What can hang from each mark
k828: k748 k813
k555: k823
k57: k314 k828
k395: k57 k637
k823: k341 k474 k555
k479: k637
k930: k57 k314
k748: k474 k542
k637: k174 k726 k813 k857
k346: k823
k474: k748 k823
k857: k637
k542: k371
k341: k823

Every row comes from one small tree of marks. The marks that hang from a mark follow it in brackets, in the order of their numbers. Every link used is in the known rows. Which tree was each row made from?
In the rows, 128 means zero.
Known rows
k823(k474 k555): [121  75 118  88 134 145 121 160  99 134 129 151 189  84 101 151 177 172
 189 169 104 108 116 144  80 132 143 123 105 132  89 132 133 138  89 139
 120 130 103]
k748(k474): [133  66 128  91 107 128 118 157 100 113 124 140 174 103  99 119 179 172
 188 171 127 136 119 129  99 137 108 107 118 126  98 138 143 139  85 105
  93 139 107]
k395(k57(k314) k637(k174)): [104 115 119 128 119 163  67 123  86  75 126 111 149  94  96 146 147  87
 166 195 139 152  76 145 118 131 125  12 138  92 108 168 103 170  65 146
 138 184 131]
k395(k57(k828(k748))): [108 110 124 127 136 169  98 152  84 118 113 137 151  90  99 143 141  94
 153 169 123 131  77 114 101 134 117  61 115  97 105 142 127 157  81 120
 121 168 114]
k341(k823(k474(k748) k555)): [110  78 132  98 149 148  98 151 120 139 150 150 183  99 124 130 192 158
 158 165 113 111  97 143  86 121 146 143 132 135  82 132 119 131  78 131
 104 117 120]
k857(k637): [ 88  83 109 104 121 154 109 143 100 109 115 145 116  82 111 137 174 147
 171 182 143 124 118 116  97 133 107  87 137 130  97 149 101 140  82 126
 147 138 109]
k748(k474 k542): [156  68 131  89  96 125 117 162 115 103 137 105 186 113  96 116 165 174
 172 162 130 138 133 148 110 122 130  95 122 114 109 140 170 160  93  79
  86 139 115]
k474(k748(k542(k371)) k823(k341 k555)): [127  74 103 146 134 153 103 135 132 132 177 130 192 145  93 148 157 141
 129 190 128 130  90 157 106 113 161 160 120 126  95 135 160 129  94 109
 124 109 162]
k341(k823(k474(k748(k542)) k555)): [122  78 134  97 143 146  97 154 129 134 157 132 189 104 123 128 184 158
 149 162 113 112 103 152  92 113 157 135 134 128  87 133 133 141  82 118
 102 117 123]
k341(k823(k474)): [103  69 135  76 141 145 103 146 117 129 142 139 146  95 117 109 200 145
 169 156 134 103 113 120  92 133 131 124 142 129  74 139 148 136  84 116
  82 133 100]
k346(k823(k474(k748) k555)): [116  98 133 101 148 142 108 143 126 134 142 141 198 107 114 136 175 151
 163 175 119 103  85 136  78 130 152 135 112 139  88 132 108 135  77 146
 121 106 119]
k555(k823(k341 k474(k748(k542(k371))))): [155  69 119 119 112 172 117 126 141 139 161 136 176 117  92 124 173 138
 166 173 134 106 117 137  82 109 146 166 117 128  75 123 185 136 104 115
 107 101 128]
k479(k637(k174 k726 k813 k857)): [123  70 115 111 107 129 106 118  85 115 161 140 131  68  70 143 145 181
 190 195 174 173 126  91  81 122 155  76 165 153  83 174 144 216  60 112
 139 167  66]
k395(k57(k828) k637(k174 k726 k857)): [102  95 111 125 133 154  81 119  69  87 119 136 148  69  94 159 118 112
 156 202 158 185  66 119 112 126 142   8 147 126  94 177 113 220  61 136
 142 180 102]
k474(k748 k823): [ 94  65 122 139 141 155  94 149 122 133 148 155 157 137 115 117 169 115
 138 206 130 145  83 125 117 132 126 129 135 140 107 138 103 115  99 119
 122 115 122]
k823(k341 k474(k748(k542(k371))) k555): [169  71 106 122 122 151 132 142 126 137 155 116 218 121  83 178 157 166
 173 171 103 104 120 161  80 102 165 172 104 124  88 131 189 147 100 131
 121 111 128]
k823(k474): [124  63 122  89 124 148 125 155 106 129 124 135 163  95  99 130 178 148
 191 171 118 111 125 119  91 135 126 116 121 130  91 140 152 139 101 124
 104 136  82]
k395(k57(k314 k828(k748)) k637): [100 126 127 140 133 174  95 131  91 102 117 136 159  97 105 156 135  74
 138 182 129 147  63 134 115 124 120  26 151 111 113 154 102 186  63 162
 140 188 132]
k57(k314 k828(k813)): [109 105 125 120 130 161 130 136  92 123 124 151 146  96  82 110 156 141
 152 171 137 120  87 118 114 115 128  64 150 142  79 132 150 198  78 132
 130 181 107]
k930(k57(k828(k748(k474 k542))) k314): [130 102 113 119  96 156 110 142  87 101 151 114 167 101  90 145 115 111
 127 165  97 136  72 126 106  99 124  73 161 105 129 140 150 161  67 119
  96 163 138]
k930(k314): [114  74 123 107 127 160 119 150  99 114 142 126 109 105  98 113 156 116
 171 176 121 113 108 123 111 130 114 108 132 123 102 151 134 134  99 136
 109 153 105]
k857(k637(k813)): [ 89  90 118 100 115 146 114 128 101 113 129 152 121  69 103 140 179 157
 170 184 154 134 123 110  98 129 120  83 135 144  81 154 115 170  71 126
 149 155  98]
k57(k314 k828(k748(k542(k371)) k813)): [130 113 125 153 122 171 145 133  87 121 140 113 177 102  84 134 135 134
 130 170 133 127  90 121 106 109 140  69 164 136  97 127 171 208  82 113
 122 181 119]
k930(k57(k828(k813)) k314): [ 99 103 106 104 111 167 105 122  86 112 145 148 133  83  75 127 130 119
 135 167 109 134  61 110 111 106 122  73 141 121  99 145 144 175  61 128
 120 184 123]
k474(k748(k542) k823(k341 k555)): [125  67 122 136 139 144  94 150 141 131 165 136 182 148 106 151 154 131
 129 192 129 126  97 166 109 112 164 153 122 131 106 136 144 136  98 123
 130  97 150]
k857(k637(k726 k813)): [ 83  64 117 106 112 142 116 111  94 115 142 150 128  64 100 150 168 168
 162 186 163 145 120 108 111 114 126  77 146 157  73 155 123 184  67 135
 158 155  81]
k341(k823(k474 k555)): [100  79 132  75 148 142  98 151 112 133 146 152 167  86 119 125 198 165
 168 154 123 101 105 140  82 132 144 130 130 131  72 134 131 136  74 128
  95 128 117]
k637(k174): [114  80 111 113 126 147  94 153  80  93 114 117 133  99 100 124 162 136
 181 183 137 130 115 116  93 135 120  75 120  99 104 146 126 147  88 104
 119 144 101]
k828(k748(k542)): [130  72 140 129 126 155 125 166 107 114 130 101 153 109 114 144 142 121
 148 176 124 126 133 124  96 129 129 104 131 111 132 142 138 160 108 101
 114 136  98]
k828(k748(k474(k823(k341)) k542) k813): [136  57 159 130 114 130 119 143 111 120 145 116 209 116 103 173 151 150
 141 178 149 144 121 147  92 133 155 134 141 163 109 138 185 192  82 101
  90 128 117]
k748(k542): [131  73 124  95 118 148 115 160 119 109 135 108 136 109  97 109 157 144
 160 167 132 123 133 132 114 123 132  90 115 102 110 146 154 161 107  86
 114 147 102]
k828(k748(k474 k542(k371)) k813): [147  74 140 138 101 148 139 136  91 118 145 101 217  95  92 160 149 173
 154 172 132 157 121 130  88 132 140 118 128 147 106 134 182 194  82  80
  93 156 110]
k479(k637(k813 k857)): [124  87 124  92 113 137 122 136 110 134 155 164 118  73  72 124 164 175
 194 188 158 156 133  92  75 140 142 103 148 153  85 170 136 196  73 108
 129 169  76]
k823(k341 k474(k748(k542))): [169  53 124 114 117 147 130 150 141 130 139 105 183 134  89 160 156 133
 174 174 118 102 135 143  95 103 151 159 121 125  98 141 197 152 116 125
 110 109  97]

Which tree is each row?
[112  83 103 147 134 159  98 143 119 132 175 133 196 133 103 129 159 147
 125 195 119 148  79 151 113 120 154 131 122 129 103 132 125 124  91  99
 125 120 157] : k474(k748(k542(k371)) k823(k555))
[121  54 134 117 117 128 119 120  69  99 160 131 135  61  82 138 136 177
 183 218 172 173 124  97 102 130 157  62 152 156  74 174 158 224  89 106
 126 158  47] : k637(k174 k726 k813 k857)
[136  74 108 107  97 132 112 139 106 110 167 109 205 123  89 112 175 175
 155 169 142 150 105 143 113 133 137 108 136 125  91 135 188 138  82  65
  71 140 150] : k748(k474(k823) k542(k371))
[128 102 142 142 119 150 139 143  82 123 123 139 193 100  94 142 146 143
 147 174 130 133  88 125 100 117 128  76 168 155  99 124 151 200  71 135
 112 167 112] : k57(k314 k828(k748(k474) k813))
[132  63 132  89 121 160 111 135 132 137 140 162 146 101  98 121 186 136
 184 167 144  91 125 131  75 126 134 156 115 133  69 126 171 136  97 136
 106 102 112] : k555(k823(k341 k474))
[152  64 120 115 133 144 126 151 124 143 137 144 201 116  94 180 165 157
 182 178 102  97 118 155  75 111 154 175 104 135  90 132 160 139  98 157
 130 102 113] : k823(k341 k474(k748) k555)
[123  85 118 105 138 154 105 141 121 135 166 127 197 102 113 127 186 168
 150 160 114 117  97 145  89 114 155 141 131 125  79 131 145 137  79 107
  97 125 134] : k341(k823(k474(k748(k542(k371))) k555))
[153  63 133 111 116 164 110 138 149 138 150 140 168 120 102 125 171 130
 165 175 134 102 124 145  85 107 148 161 119 131  84 125 172 141 106 126
 112  91 118] : k555(k823(k341 k474(k748(k542))))
[146  74 107 106 104 125 111 136 112 115 172 117 218 126  82 140 172 186
 159 164 139 133 107 164  99 126 152 136 123 126  83 133 202 142  76  84
  80 128 167] : k748(k474(k823(k341 k555)) k542(k371))
[105 112 115 128 111 165 112 136  87 109 139 141 152  95  85 133 129 112
 134 179 104 125  71 106 105 108 112  53 162  97 119 133 126 159  74 129
 126 169 123] : k930(k57(k314 k828(k748)))
[144  65 130  92 110 113 100 155 124 112 157 125 206 130  96 142 169 174
 157 167 140 127 117 175 103 125 157 129 126 130  97 136 182 149  80 100
  87 113 152] : k748(k474(k823(k341 k555)) k542)
[141  65 120  87 133 137 126 151 114 136 132 147 182 100  88 174 173 165
 195 162 115  85 128 152  70 124 152 159 102 129  78 135 176 145  92 154
 118 116 110] : k823(k341 k474 k555)
[103 104  98 103 111 166 104 132  89 107 144 143 123  93  81 120 130 108
 138 166 102 125  64 110 113 106 112  70 145 101 108 144 134 149  69 130
 115 174 129] : k930(k57(k828) k314)
[131  90 134 101 148 136 112 137 138 135 144 138 192 120 104 155 173 145
 168 170 127  85  95 142  70 124 159 163 109 137  79 134 142 140  81 157
 121  96 123] : k346(k823(k341 k474(k748) k555))
[118 102 112 120 103 157 110 139  80 107 144 133 161  96  91 146 122 110
 134 168  96 135  64 115 100 107 112  80 160 111 123 139 136 151  63 133
 101 163 134] : k930(k57(k828(k748(k474))) k314)
[127  57 124 136 132 146  97 146 147 127 160 124 161 157 103 134 155 111
 130 194 140 128 105 147 118 114 151 148 135 129 107 143 160 136 108 110
 116 103 134] : k474(k748(k542) k823(k341))
[114 100 120 123 102 158 113 128  78 111 144 138 171  87  85 153 122 121
 132 170 103 144  63 116  99 108 122  82 155 131 114 139 145 177  56 130
 105 173 128] : k930(k57(k828(k748(k474) k813)) k314)
[ 86  71 121 109 126 160  82 113  99 102 131 140 144  80  98 154 148 109
 155 184 144 165  82 129 128 126 121  47 116 117  96 168 108 178  67 148
 146 178 102] : k395(k57 k637(k726))
[150  63 123 116 117 153 124 159 127 129 137 109 189 118 102 136 160 140
 168 181 107 126 123 135 104 113 143 123 125 126 109 139 153 146 113 110
 111 122  90] : k823(k474(k748(k542)))
[120  63 128  95 121 116 101 150 108 122 144 160 194 119 100 145 184 171
 173 175 138 124 104 155  92 140 135 141 123 142  85 133 155 129  74 126
  94 113 145] : k748(k474(k823(k341 k555)))
[108  69 126  96 122 120  98 156  99 121 143 163 198 109 107 130 186 176
 169 180 131 139  95 151  98 145 129 118 125 144  92 131 127 124  71 117
  94 122 140] : k748(k474(k823(k555)))
[ 94  97 110 112 111 143  96 126  81  92 122 131 128  70 104 150 172 153
 174 189 160 141 120 113  90 127 127  61 142 131  85 156 113 175  62 118
 148 153 104] : k857(k637(k174 k813))
[ 93  66 121 103 149 137  96 145 115 131 147 168 149 119 100 144 177 140
 157 181 143 107 100 146  94 140 143 144 117 134  83 138 142 127  85 139
 120 115 140] : k474(k823(k341 k555))
[140  78 117 120 112 178 113 133 130 138 159 139 181 105 102 104 176 144
 161 178 126 125 107 131  90 114 138 138 120 130  85 121 149 131 100 104
 109 111 122] : k555(k823(k474(k748(k542(k371)))))
[171  59 110 123 113 155 137 137 133 132 149 101 191 131  80 158 159 141
 174 173 116 106 130 135  91 105 149 164 119 120  89 139 210 148 113 114
 105 117 106] : k823(k341 k474(k748(k542(k371))))
[133  74 117 116 134 153 120 161 110 141 135 148 208 101 107 157 168 163
 176 184  92 121 104 148  85 120 145 139 107 137 102 129 116 132  95 143
 131 117 106] : k823(k474(k748) k555)
[141  62 132 112 122 166 111 135 140 143 144 159 161 114 103 126 179 128
 174 180 133 101 117 135  79 115 136 168 117 137  78 124 158 131 102 139
 115  91 114] : k555(k823(k341 k474(k748)))
[ 87  97 108 126 131 159  70 103  71  92 108 136 167  72  92 170 132 112
 141 178 158 182  57 127 118 112 140  12 126 126  86 162 120 228  37 141
 152 196 112] : k395(k57(k828(k813)) k637(k174 k726))
[ 88  99 124 126 126 166  92  98  89 106 132 147 163  79  85 152 135 109
 137 180 150 165  56 134 138 107 135  16 146 139  81 158 125 225  50 162
 155 205 112] : k395(k57(k314 k828(k813)) k637(k726))
[155  52 123 116 124 148 130 147 131 137 131 129 176 127  91 161 166 131
 184 180 115 101 127 130  87 114 138 168 118 132  92 139 180 139 111 142
 114 108  91] : k823(k341 k474(k748))
[114 104 117 125 109 169 111 128  88 109 150 121 151  90  84 149 110 106
 117 167 106 137  70 118 107 101 135  73 154 119 120 143 151 187  66 121
 115 178 125] : k930(k57(k828(k748(k542) k813)) k314)
[104  86 147 118 115 151 105  97  96 100 171 144 143  63  80 147 134 125
 165 217 160 180  89 128 132 131 147  23 157 151  79 187 129 227  74 154
 144 197  81] : k395(k57(k314) k637(k726 k813 k857))
[117 105 109 123 109 168 109 139  91 105 150 117 141 100  90 141 110  95
 120 167  98 128  71 117 108 100 125  70 158  99 129 143 142 161  75 123
 111 168 131] : k930(k57(k828(k748(k542))) k314)
[101 103 116 127 115 171 112 127  80 115 144 140 144  85  85 150 118 106
 125 172 104 136  63 109 101 108 122  79 151 124 115 142 137 176  63 135
 118 177 121] : k930(k57(k828(k748 k813)) k314)
[126  76 121 106 130 158 109 137 126 131 162 114 176 111 111 110 187 148
 151 161 125 119 104 126  98 116 142 135 143 123  79 137 161 138  91  95
  84 130 116] : k341(k823(k474(k748(k542(k371)))))
[104  77 124 122 124 152  78 118  76  81 135 125 143  68  95 161 124 117
 171 214 156 185  86 126 112 138 140  23 138 124 100 186 110 201  74 134
 140 171  92] : k395(k57 k637(k174 k726 k857))
[112  65 123 137 132 152  93 153 135 125 158 127 166 145 112 115 158 117
 124 199 131 147  95 140 127 120 144 120 137 130 116 140 125 131 106  98
 117 114 128] : k474(k748(k542) k823)
